Each row was made from one path, in order. Every step used is in the known rows, and no mark comes twice. Write each row's path.
Known rows
funov > gufi > luzun > kofut > gizap > mamul: [ 19.7  -4.6 -24.7  14.0 -31.9   3.1  20.8  18.9 -26.0 -21.1  15.6  -5.9
   2.9  -3.5 -39.9  -1.0  30.3   7.4  10.5  11.8   6.3   7.8   7.5  28.0
  16.3  23.9]
rizo > kofut > gizap > gufi > luzun: [ -7.7  22.1  25.9   6.7 -28.6  -8.5  11.8  25.2 -41.7 -10.7  12.3 -29.1
   6.2   9.8 -34.1  15.6  -3.9  30.1 -11.7  16.4   9.9  -2.8  15.5  14.5
  -9.9   1.7]
luzun > kofut > gizap > gufi > rizo: [-16.9  24.3  33.8  18.0 -35.0  13.4   7.5  22.5 -46.4 -16.6  13.5  -1.1
 -11.9  18.2 -17.2  -2.2   4.5  25.7  -2.5  21.8   2.2 -16.0  25.4   7.3
  -7.3  16.8]
mamul > funov > kofut > gizap: [ 41.3   3.7  11.9  12.7 -12.8   0.5  25.7   8.8  -7.9 -30.0  15.0 -23.0
  20.9 -14.3 -15.6  14.0  -6.9  12.5   5.8  16.7 -15.3  -1.0 -13.0   3.5
  -3.9   1.2]
gizap > gufi > funov > kofut > rizo: [-22.2 -11.2 -12.9   3.1  -7.5  -2.2   6.0  26.9 -38.8 -14.4 -14.3 -13.3
 -10.0 -11.8 -36.1  32.1   6.0   3.6 -10.0  15.6   0.2 -11.6  28.2  26.2
 -17.3 -13.5]
gizap > mamul > funov > gufi > rizo > kofut: [  7.8   4.9  14.6  -9.0 -42.2  -6.5  17.0   0.8 -41.9  -0.3   4.2  -6.5
  -5.1 -26.5   0.7 -26.3   4.3  30.6  -9.0  35.0   1.7   1.5  23.9  26.7
 -26.9  -1.0]
luzun > kofut: [ -1.1  -5.9  -1.3  -4.4 -15.9  -3.4   3.0   3.4 -15.7  -8.0  22.3  -0.3
  -6.3   9.0   4.4  -0.3   4.4  10.5  20.0   8.6   6.5 -24.7  -3.5   3.5
   0.9  14.7]
gufi > kogak: [ 11.0  -1.1  26.1  -1.9 -15.8  15.3  23.1  -5.1 -25.5   6.6   0.0  11.4
   3.3   3.5  -1.9  14.9  -1.0   8.3  -2.8  -7.6  -3.8   3.2   8.5   6.1
  -6.8  -0.4]
funov > kofut > gizap: [ 30.3   2.2   3.8  21.3  -5.1  11.7  24.1  17.1 -20.6 -14.2  17.9 -35.3
   5.7  -4.4 -29.5  19.6   1.3  12.9   4.5   7.4 -12.4   2.1  -9.7   8.8
   4.5   4.3]
kogak > gufi > rizo: [  0.5 -12.4  30.2   9.2 -20.6   9.4   5.1   3.4 -36.9  13.5  -4.2  21.6
   0.7  18.6  -9.9  -7.1   1.4  29.5 -14.7   8.2   2.7  -0.2  21.0  -1.8
 -18.2   5.4]
kogak > gufi: [ 17.4 -20.2  15.7  -2.6  -8.0   0.0   2.1   0.8 -24.5   8.3   5.2   5.0
  12.9  17.0  -5.3   0.6  -8.1  19.6  -9.8  10.9  10.2  -8.1   4.5   9.0
  -9.3   7.6]
rizo > kofut: [  1.7   3.8  19.2  -5.7 -11.6 -10.5  13.3   1.9 -30.9   7.9  17.4 -25.8
  -2.0   1.3   1.3   0.2 -10.0  26.6  -0.6  15.1   4.5 -12.6   1.4   5.9
 -16.7  -0.1]
gufi > luzun > kofut > rizo: [-17.7  -5.1 -18.0  15.1 -16.2  -9.8  19.7  22.7 -25.1 -15.9  -5.2  15.7
   5.5   8.2 -25.2  10.2  24.2   2.0  10.9 -10.3  13.0  -5.8  16.3  -9.8
  -5.9   8.1]
kofut > rizo: [-15.7  -0.2   1.7  17.6   7.9   4.7  23.8  12.0 -21.4  -6.9 -10.0  -4.4
   8.9  -4.1 -11.5  11.3  -0.9   0.5  -9.9   6.1   0.0   0.0  19.1  -3.1
 -17.2   1.1]
gizap > mamul > funov: [ 26.2   5.8   0.9  -4.5 -17.2   3.9   8.1 -11.6 -20.8 -23.5  -4.0  -3.0
  25.3 -20.3  22.9   4.4  -6.6  14.2 -13.8  25.1   1.1  -6.7   5.9  23.0
  -8.8   2.6]
gizap > kofut > funov > gufi > kogak: [ 15.1  -1.2  28.2 -14.6 -30.3  24.7  22.1  23.1 -22.2  -9.8 -14.2  16.2
  -1.8 -14.4 -12.2  12.2  11.2  -7.0 -10.7  18.6 -16.7 -12.3  21.2  44.3
  -0.8 -17.3]
luzun > kofut > funov > gufi: [  0.8 -18.0   0.0  -3.0 -24.2   2.3  -2.4  19.5  -3.3 -10.3  13.5  -2.8
 -17.4  -8.2 -11.5   8.9  20.5 -12.1  14.0  18.0   1.4 -25.5  -1.3  25.7
   6.2   9.7]
luzun > kofut > gizap > gufi > funov: [ -4.5   2.8   8.7   9.6 -16.0  -2.4  -0.9  23.1 -22.5 -19.1  18.4  -9.7
 -13.1   5.4 -28.4  11.2  -0.3  12.3  -4.0  19.5  10.6 -32.2  21.6  20.7
   3.4  14.5]
luzun > kofut > gizap > mamul > funov > gufi: [ 33.8   0.8  -8.8   1.6 -30.3   3.4  19.6   6.4 -17.2 -34.6  19.6  -7.6
  11.1 -19.7 -10.5 -14.0   8.3   9.8   3.6  35.1   3.6 -10.3  -0.7  32.5
   7.1  20.8]
gizap > mamul: [ 13.3   3.3  -2.7   0.8  -9.1  12.6  10.6  -0.6 -33.6  -6.8  -1.6 -16.2
   9.6 -11.2  12.6   7.7   0.6  12.2 -13.1  18.1   2.5  -3.7   5.9  25.4
  -3.0   3.7]
kogak > gufi > funov > kofut: [ 24.1 -38.7  -8.3  -3.7  -6.0  -8.8  -0.6   8.9 -21.1   4.1   6.0  -1.8
  -6.2  -0.3 -29.3  12.9   0.5  17.9  -3.3   3.5   3.3 -12.8   5.3  15.0
  -3.2  -5.6]
funov > gufi > rizo > kofut > gizap: [ -3.3  11.0  33.2  22.0 -21.3   0.7  29.4  18.6 -33.4   9.1  20.5 -22.6
 -19.3   1.6 -36.5 -18.0   4.8  31.4  -1.2  17.5  -7.6   9.2  19.1   1.2
 -15.1   5.9]
rizo > kofut > gizap > mamul > funov > gufi > luzun: [ 31.6   5.4   1.5   0.3 -34.2 -13.5  27.3  13.8 -26.2 -19.6  12.5 -25.6
  20.3 -22.5 -27.3  -6.0   8.2  24.4  -6.6  25.0   3.0  10.5   7.5  25.9
  -4.6   7.4]

Which path is each row?
[ 30.3  15.5  20.8   0.3 -22.3   2.1  11.1  14.5 -24.0 -33.1  10.1 -26.2
  17.3  -7.9 -15.4  23.7 -10.8  18.6  -4.2  31.9  -8.9  -9.0   2.6  26.3
  -7.6  -2.0]	mamul > funov > kofut > gizap > gufi
[ 21.4  11.5  12.0  19.0 -26.5  13.3  20.4   8.8 -27.2 -19.0  -1.5  -0.5
  11.3 -21.2 -14.9 -13.2   6.7  18.4 -16.6  26.2 -10.2  14.2  24.1  20.4
  -9.0   8.8]	kofut > gizap > mamul > funov > gufi > rizo
[-10.3  24.8  40.8  19.4 -22.9  21.7  10.0  17.2 -45.8  -8.2  -1.5  -8.0
  -3.0  11.2 -20.3   9.5  -3.7  25.8 -17.5  16.8  -4.2  -1.6  33.8   8.4
 -13.1  10.1]	kofut > gizap > gufi > rizo
[ -4.8  -9.1  17.7   6.7 -16.6   4.0  11.0   3.8 -21.2  12.3   2.7  11.8
 -19.6   8.0 -23.1  -2.9  12.9  12.8   5.8   4.9  -7.3   2.4  24.7   8.4
 -15.1  12.5]	funov > gufi > rizo
[ 30.4  10.0 -13.1  11.6 -33.3  -1.1  20.5  12.4 -22.4 -40.6  11.7   0.8
  27.6 -15.6  -6.0   3.3  15.4  14.6   1.1  12.5   8.8  -2.2   3.4   8.9
   9.8  13.6]	gufi > luzun > kofut > gizap > mamul > funov
[  7.6  13.1  28.6  17.4  -4.0   0.9  26.9  10.2 -28.2  -1.2  23.6 -40.4
   3.1  -0.4 -14.6  -3.0 -14.5  26.5 -10.9  17.7   0.1  -3.6   0.5  -1.1
  -7.2   2.3]	rizo > kofut > gizap
[ 18.8   0.7 -20.4   7.0 -13.1   7.5  28.0  11.6 -34.7 -29.8 -10.1 -17.2
  27.5 -41.0  -1.8   8.0   7.7   4.2 -14.6  27.3  -5.3   3.4   8.1  16.8
 -17.3 -12.4]	gizap > mamul > funov > kofut > rizo
[ -3.0  -4.5  37.6   1.4 -29.3  -3.8  10.1  10.0 -54.1  21.2   9.4   2.7
  -9.2  13.9  -8.0 -22.2  -5.7  42.9 -20.4  20.4   8.6  -4.2  18.7  -4.7
 -25.8  -3.7]	kogak > gufi > rizo > kofut
[  0.9 -13.1  18.6  -5.3 -18.9  -5.2   3.7  19.8 -14.1   4.3  15.1 -27.7
 -13.4 -17.9 -12.1   5.6   3.6   3.3   0.6  24.0  -1.8 -15.7  -0.9  28.0
 -12.3  -7.0]	rizo > kofut > funov > gufi
[ -3.5  18.1  19.3   4.9 -22.6   6.6   5.9  23.6 -29.8 -22.5  19.4 -16.5
   0.3  15.8 -16.8   8.5  -1.2  17.0   2.3  26.2   7.0 -24.4  12.5  21.8
   0.9  17.5]	luzun > kofut > gizap > gufi
[ 16.5 -24.4 -10.4  -3.1  -3.3  -9.8   5.5   5.5 -14.2  -0.7   5.9 -14.9
 -14.0  -8.9 -23.7  23.2   5.7   7.5   5.4   0.3  -5.5 -13.3   2.0  12.4
  -3.7  -2.5]	gufi > funov > kofut
[ 35.9   9.1 -10.7  19.4 -12.6  21.9  28.1  13.4 -41.8 -23.4   9.7 -45.3
  12.4 -21.0 -17.9  13.6   6.6  18.6  -9.6  22.2 -11.6   6.9  -3.9  25.1
   8.2   5.7]	funov > kofut > gizap > mamul
[ 30.2 -29.9   2.2  16.8  -1.6  -3.9  14.1  21.0 -24.2  -3.0   9.3 -18.9
   0.7  -2.0 -47.6  14.2  -0.9  20.6 -11.7   6.6  -0.4  -4.2   3.6  11.1
   6.9   0.3]	kogak > gufi > funov > kofut > gizap
[  3.0  14.2  19.3  21.4 -27.1  12.6  32.0  18.3 -52.1   2.7  12.9 -28.6
 -12.3 -13.7 -27.1 -20.2  10.8  33.3 -18.9  31.0  -4.2  12.7  24.4  20.3
 -13.0   6.3]	funov > gufi > rizo > kofut > gizap > mamul
[ 38.5 -23.5 -14.0  16.7  -8.0   9.8  16.5  21.5 -40.5 -13.1   3.3 -26.2
   7.2 -18.9 -39.0   7.6   7.1  20.9 -25.9  19.6   3.1   1.4   8.1  26.2
   9.9   0.1]	kogak > gufi > funov > kofut > gizap > mamul
[  5.3 -17.6  27.0  -3.1 -23.4  18.0  12.1  17.6 -14.4   4.8  -8.4   8.8
  -4.3 -13.9 -13.3  22.9  13.7 -11.7  -5.2   1.1  -8.7   2.9   7.5  28.5
  -3.3  -5.1]	kofut > funov > gufi > kogak
[  5.0 -15.6  14.0  -6.9 -34.8  12.3  12.7  20.6 -19.7  -4.9   6.6  13.1
 -15.4 -10.6 -11.9  12.9  23.6 -14.2   9.9   5.8  -2.1 -13.5   1.4  25.5
   1.9   3.9]	luzun > kofut > funov > gufi > kogak
[  4.8  -7.8  34.7  -9.8 -31.3   5.1  18.5  18.8 -30.1   9.5   5.0 -12.5
 -12.7 -18.4 -13.3  10.1   7.5   1.6  -5.9  11.8  -4.4  -3.2   0.2  25.0
 -13.3 -14.9]	rizo > kofut > funov > gufi > kogak
[ 11.3  24.4  33.9   7.0 -36.8  12.9  12.6  17.5 -38.8 -28.4   5.4 -12.8
   8.3  -6.0 -17.1  10.9  -2.8  28.5  -6.4  23.4 -14.2  -2.4  20.1  10.3
 -18.5  -1.0]	mamul > funov > kofut > gizap > gufi > rizo
[  0.9  -1.1  29.7 -11.9 -33.0 -18.2  11.2   1.9 -21.8   5.4  14.3   5.7
 -11.6  -7.0  -7.5 -21.2  -0.7  27.8   0.8  23.9  -1.4  -4.9  17.4   8.2
 -30.9   2.1]	mamul > funov > gufi > rizo > kofut
[  0.1  -9.0   5.0   3.8 -18.8   8.4  -2.2  13.5  -8.9 -17.3   8.4  -5.2
  -5.5 -10.1   9.3  14.7  11.6  -6.4   9.7  12.3   2.2 -30.8  -5.6   8.9
   3.0   1.9]	luzun > kofut > funov
[ -3.8   0.5  26.7   0.9 -14.6   0.0   7.0  13.7 -20.0  -0.7   6.3 -30.8
  -4.3 -16.1   9.8  11.6  -2.6   7.9 -12.6  19.9  -2.3 -21.6  -1.3   7.4
 -14.9 -13.6]	rizo > kofut > funov
[ 38.6  -2.1  -6.5   8.1 -22.7   0.6  19.3   9.7 -11.2 -26.0   0.8  -3.5
  28.8 -18.5 -26.3   6.5  13.4   8.3  -4.0  14.4  -1.3  17.8  12.2  27.2
   5.9  12.3]	kofut > gizap > mamul > funov > gufi > luzun
[  9.8  11.9  38.8   9.6 -30.8  -7.3  26.4  12.0 -23.0  -1.4  22.1 -11.7
  -5.9 -11.2 -26.9 -22.5  -5.5  30.6  -2.6  24.9  -8.2   6.9  19.0   1.5
 -22.4   5.8]	mamul > funov > gufi > rizo > kofut > gizap
[ 35.2  13.9  11.6  14.5 -10.0  11.7  21.8   0.5 -18.3 -29.1   1.1 -21.2
  33.6 -23.9   7.3   2.1  -9.1  15.5 -19.9  27.2  -4.5   0.3   5.7  17.1
  -0.7   3.5]	kofut > gizap > mamul > funov
[ 27.8  -5.4  -7.1 -14.1 -21.5  -2.6   8.5  -8.6 -12.4 -16.8  -0.9  -2.3
  14.7 -21.5   4.9  -0.8   1.7   5.7  -1.3  29.1  -0.8  -1.9  11.6  42.0
  -8.0   5.9]	gizap > mamul > funov > gufi
[  4.9 -35.2 -14.4   7.3   0.9  -9.1  13.7  24.5 -32.6   0.7  -8.2  -1.1
   0.3 -10.0 -43.1  14.5   5.1   9.9 -16.2   4.9   4.8  -3.8  16.5   6.8
 -11.9 -10.9]	kogak > gufi > funov > kofut > rizo
[  4.0  13.1  18.9  11.6 -21.6   4.3   4.9  21.9 -27.7 -17.1  -1.2  -9.7
  16.3  17.0 -33.5  30.8   0.5  14.2  -6.1   6.0   3.6   0.9  21.0  14.7
   0.3   7.1]	kofut > gizap > gufi > luzun
[  1.7  -8.8 -11.2  -0.6 -26.8 -10.5   7.0   7.9 -13.7  -7.5  16.4  14.9
  -1.0  17.2 -14.8   6.7  18.2   8.7  23.1  -7.9  10.7 -13.7   2.2  -2.4
   3.0  15.6]	gufi > luzun > kofut
[ 23.2 -12.7 -28.1 -17.1 -43.8 -15.1   4.2   5.0 -15.0 -26.6   7.7  16.2
  10.9 -13.9 -10.2  -4.2  26.5   5.1  16.3  15.5  13.0  -8.7   4.5  34.4
   2.3  16.7]	gizap > mamul > funov > gufi > luzun > kofut
[ 30.4  -7.9 -18.2  21.3  -3.5  10.8  23.2  16.5 -30.5 -19.7   5.9 -36.6
  -0.3 -27.5 -31.2  18.4   8.3  14.7 -16.2  12.7 -10.1   0.1   6.0  24.0
  11.2  -0.1]	gufi > funov > kofut > gizap > mamul
[ 13.4  29.5  33.5  18.9 -29.6   7.7  26.0   5.2 -50.4 -16.2   7.5 -23.1
  13.2 -26.7   6.4 -21.6  -8.6  40.6 -28.0  32.6  -4.0   3.0  17.1   4.1
 -20.7  -1.8]	gufi > rizo > kofut > gizap > mamul > funov
[ 19.2  13.5  -7.1  21.1 -18.2  15.0  21.5  13.9 -35.2 -27.0  18.5 -25.9
   8.5 -10.0  -3.9  -7.6   6.4  16.5  -4.9  25.1   5.5 -12.4   2.1  15.7
  10.9  18.1]	luzun > kofut > gizap > mamul
[ -2.2  27.5  50.6   0.3 -31.6  12.5  28.1  16.1 -55.9   0.2  13.1 -26.1
   0.5   3.6 -20.8   7.9 -17.5  31.5 -22.0  23.4   1.4  -0.9  14.9  17.4
 -15.4  -6.4]	rizo > kofut > gizap > gufi > kogak
[  2.8 -11.8  -1.7 -11.8 -18.2  -8.3  -7.3  14.3 -32.2  -6.7   2.7 -20.7
 -17.9  -3.9 -24.4  31.9   3.0  11.8  -1.7  13.7  -0.1 -19.3  16.1  33.7
  -9.9  -5.2]	gizap > gufi > funov > kofut
[ 13.7 -13.7  17.5 -10.7 -19.6   8.1  20.8   0.6 -20.7  11.5   2.1  13.9
  -5.1   2.6 -20.5   9.7   9.1   2.4   7.9  -2.5  -2.8   8.8   8.0  24.1
  -7.0   7.1]	funov > gufi > kogak
[ 18.0   6.8 -18.8  21.0 -28.2   8.2  22.9  16.7 -30.9 -27.1  13.0 -11.5
  13.6  -4.1 -20.8   4.8  19.2  12.3  -2.0   3.2   9.7  -1.4   7.5  13.6
  15.8  17.8]	gufi > luzun > kofut > gizap > mamul
[ 27.6  19.9  36.2  -6.4 -36.9  15.0  22.2  11.2 -36.6 -26.5   4.7  -9.0
  15.9 -10.1 -19.4  25.8  -8.6  18.6  -7.8  19.6 -10.3   3.2   7.6  22.8
  -7.9  -4.7]	mamul > funov > kofut > gizap > gufi > kogak
